What can hang from each mark:
K695: K303
K167: K428
K882: K303 K428 K939
K303: K167 K695 K882
K428: K882 K905
K452: K8
K8: K452
K905: K428 K452 K695 K882

Each row was made from one small tree. The marks that hang from a mark follow it in brackets, in the order of their numbers. Every link used is in the known rows. Write each row's tree.
In the rows, 128 means zero.
Known rows:
K882[K303[K695] K939]: [103  99 154 136 116 112 112 165 150 123 144 113 108  85 139 145 123 137
 105 114 139 118  88]
K695[K303]: [152 130 140 144 162 169 121  99 102 116 139 165 138 109 106 111 113 154
 137 125 171 130 155]
K452[K8]: [151 125 146 138 183 109 120 145  80 145 144 113 122 101  89  82 123 147
 119  87 174 144 153]
K167[K428]: [150 105 124 157 128 159 138 113 106 103 133 152 146 112 116 112 128 154
 150 104 165 191 172]
K167[K428[K905]]: [161 117 115 146 135 148 125 125 125 109 112 132 152 117 106 111 120 148
 156 125 142 168 181]
K882[K428]: [136 134 141 178 149 147 132 153 110 107 149 156 153 112  96 115 131 162
 135 165 177 148 159]
K695[K303[K167[K428] K882]]: [176  85 117 139 158 185 107  96 136 116  93 132 135 160 162  74 130 110
 156  78 122 170 147]
K167[K428[K882[K303[K695]] K905[K452]]]: [146 160 127 112 120 132 148 148 155 120  94 115 126 149 190 129 153 124
 166 137  77 133 143]
K303[K882]: [159 127 118 158 188 129 132 131  98 121 131  98 119 127 119  79 112 149
 140 116 151 156 126]
K905[K428[K882] K452]: [137 183 124 127 122 150 179 114  93 128 147 183 123 144 166 113 153 158
 151 165 107 125 161]
K882[K428 K939]: [114  99 153 171 115 125 114 167 139 125 166 148 151  90 104 152 136 127
 110 173 185 150 128]
K905[K695]: [131 152 113 136 176 148 148  91 102 131 123 149 121 132  89 126 108 176
 129 120 160 136 131]
K695[K303[K167[K428]]]: [162  93 131 141 140 202 114  87 131 115  99 169 155 134 145  97 133 142
 150  82 145 168 168]
K428[K882]: [142 167 135 165 207 150 147 123 104 129 140 120 148 124 121  89 130 175
 156 152 152 169 154]
K428[K905]: [150 147 124 145 169 131 129 135 113 121 119 109 140 108  93 104 110 171
 143 137 158 136 153]
K8[K452]: [109 140 129 143 142 144 165  98  98 120 145 118 112  98  84 118 106 141
 157 109 157 151 163]
K695[K303[K167[K428[K905]] K882[K939]]]: [156  65 120 130 123 147  78 119 184 131  87  98 145 142 162 105 133  68
 134 103 101 153 120]
K303[K695]: [130 141 118 172 188 145 136 140  97 113 114 126 115 113 146  99 114 169
 132  99 146 159 128]
K905[K428 K882[K303[K695] K939]]: [ 45 117 109 106  73  93 122 159 130 108 177 118  93 123 159 157 112 112
  94 132  64  83  82]
K905[K428 K452[K8] K882[K939]]: [ 84 123 110  88  52  73 144 131  82 155 179 147  96 129 151 162 131  79
  93 115 103  99 114]
K167[K428[K882[K303] K905[K452[K8]]]]: [161 148 155  84 115  97 130 154 140 148 119 100 134 137 132 114 160 106
 151 129  98 122 165]
K167[K428[K905[K452 K882]]]: [138 146  75 115  80 117 165  93  98 121 112 127 129 150 143 163 122 122
 157 122 121 158 143]
K882[K303 K428]: [132 130 169 150 114 132 120 166 129 105 158 138 150 100  78 125 131 170
 122 170 160 114 141]
K303[K167[K428] K695 K882[K939]]: [127  60 108 166 151 141 108 149 164 127  85  90 114 145 211  93 140  81
 126  62 109 202  93]

Which tree is each row?
[ 65 112 123  99  42  96 126 142 125 115 194 125 115 115 114 166 113 127
  98 153  95  83  97] -> K905[K428 K882[K303 K939]]
[122 153 129 123 191 160 104  96 181 163  87 118 150 158 138 130 134 108
 119 147  88 106 104] -> K428[K882[K939] K905[K695[K303[K167]]]]
[108 119 154 115  90 110  98 158 208 143 109 115 145 128  90 156 138 118
  87 168 115  74  83] -> K882[K303[K167] K428[K905[K695]] K939]
[132 129 144 141 158 141 123 144 138 119  99 102 117 119 148  88 127 177
 115  81 125 122 102] -> K882[K303[K167 K695]]
[124 156 117  95  76  97 166  94  87 123 146 118 112 127 120 167 115 158
 125 129 144 101 101] -> K905[K452 K882[K303]]
[155 155 119 150 181 154 135 135 135 116 112 114 164 139 129  96 138 144
 176 157 117 184 185] -> K167[K428[K882 K905]]
[ 80 127 119  73   4  84 156 115 114 127 183 151 100 125 143 196 130 116
  98 145  98  71  90] -> K905[K428 K452 K882[K303 K939]]
[106  95 176 145  77 110 104 174 160 119 173 138 146  80  89 163 137 140
 101 176 170 110 113] -> K882[K303 K428 K939]
[144 175 123  77 107 133 158  98 155 134 101 135 135 163 133 157 148 132
 156 153  82 114 146] -> K167[K428[K882[K303] K905[K452 K695]]]
[151 157 118 100 129 170 162  51  99 134 112 201 113 146 126 161 116 140
 137 115 153 100 132] -> K905[K452 K695[K303]]
[120 103 102  92  63  66 126 131 118 157 133  99 118 128 143 176 131  52
 121  99 118 144 121] -> K167[K428[K905[K452[K8] K882[K939]]]]
[120 127 153 164 137 144 116 179 156 111 104 122 133 127 147  94 145 158
 115 122 125 118 113] -> K882[K303[K167 K695] K428]
[159 148 137 106 142  90 137 142  92 157 107 115 113 114 111 109 129 130
 131 104 147 110 150] -> K428[K905[K452[K8]]]
[131 187 134 104 189 137 133 115 168 145  84  85 144 161 107  93 134 174
 128 151  79  93 115] -> K428[K882[K303[K167]] K905[K695]]
[ 77 118 134  57  16  53 134 142 102 149 187 128  91 122 132 174 136  84
  86 118  94  57  95] -> K905[K428 K452[K8] K882[K303 K939]]
[110 123 134 129 126 136  93 135 172 130 134 163 150 129  97 178 118  86
 108 190 130  85 120] -> K882[K428[K905[K695[K303]]] K939]
[140  69 112 117 135 166  99  81 174 139  93 141 123 166 162 125 129  66
 121  84 105 150 100] -> K905[K695[K303[K167[K428] K882[K939]]]]
[ 70 135  99 143 117 106 134 124 128 132 160 134 135 146 104 191 108 102
 105 173 137 127  87] -> K905[K695 K882[K428 K939]]
[105  98 127 189 163 107 104 199 148 116 140  97 116 124 172 119 128  77
 113 145 134 150  92] -> K303[K695 K882[K428 K939]]
[168 152 115  73 171  97 118 104 113 163  93 114  90 174 130 114 117  66
 129 104 101  69 115] -> K428[K905[K452[K8] K695[K303[K882]]]]
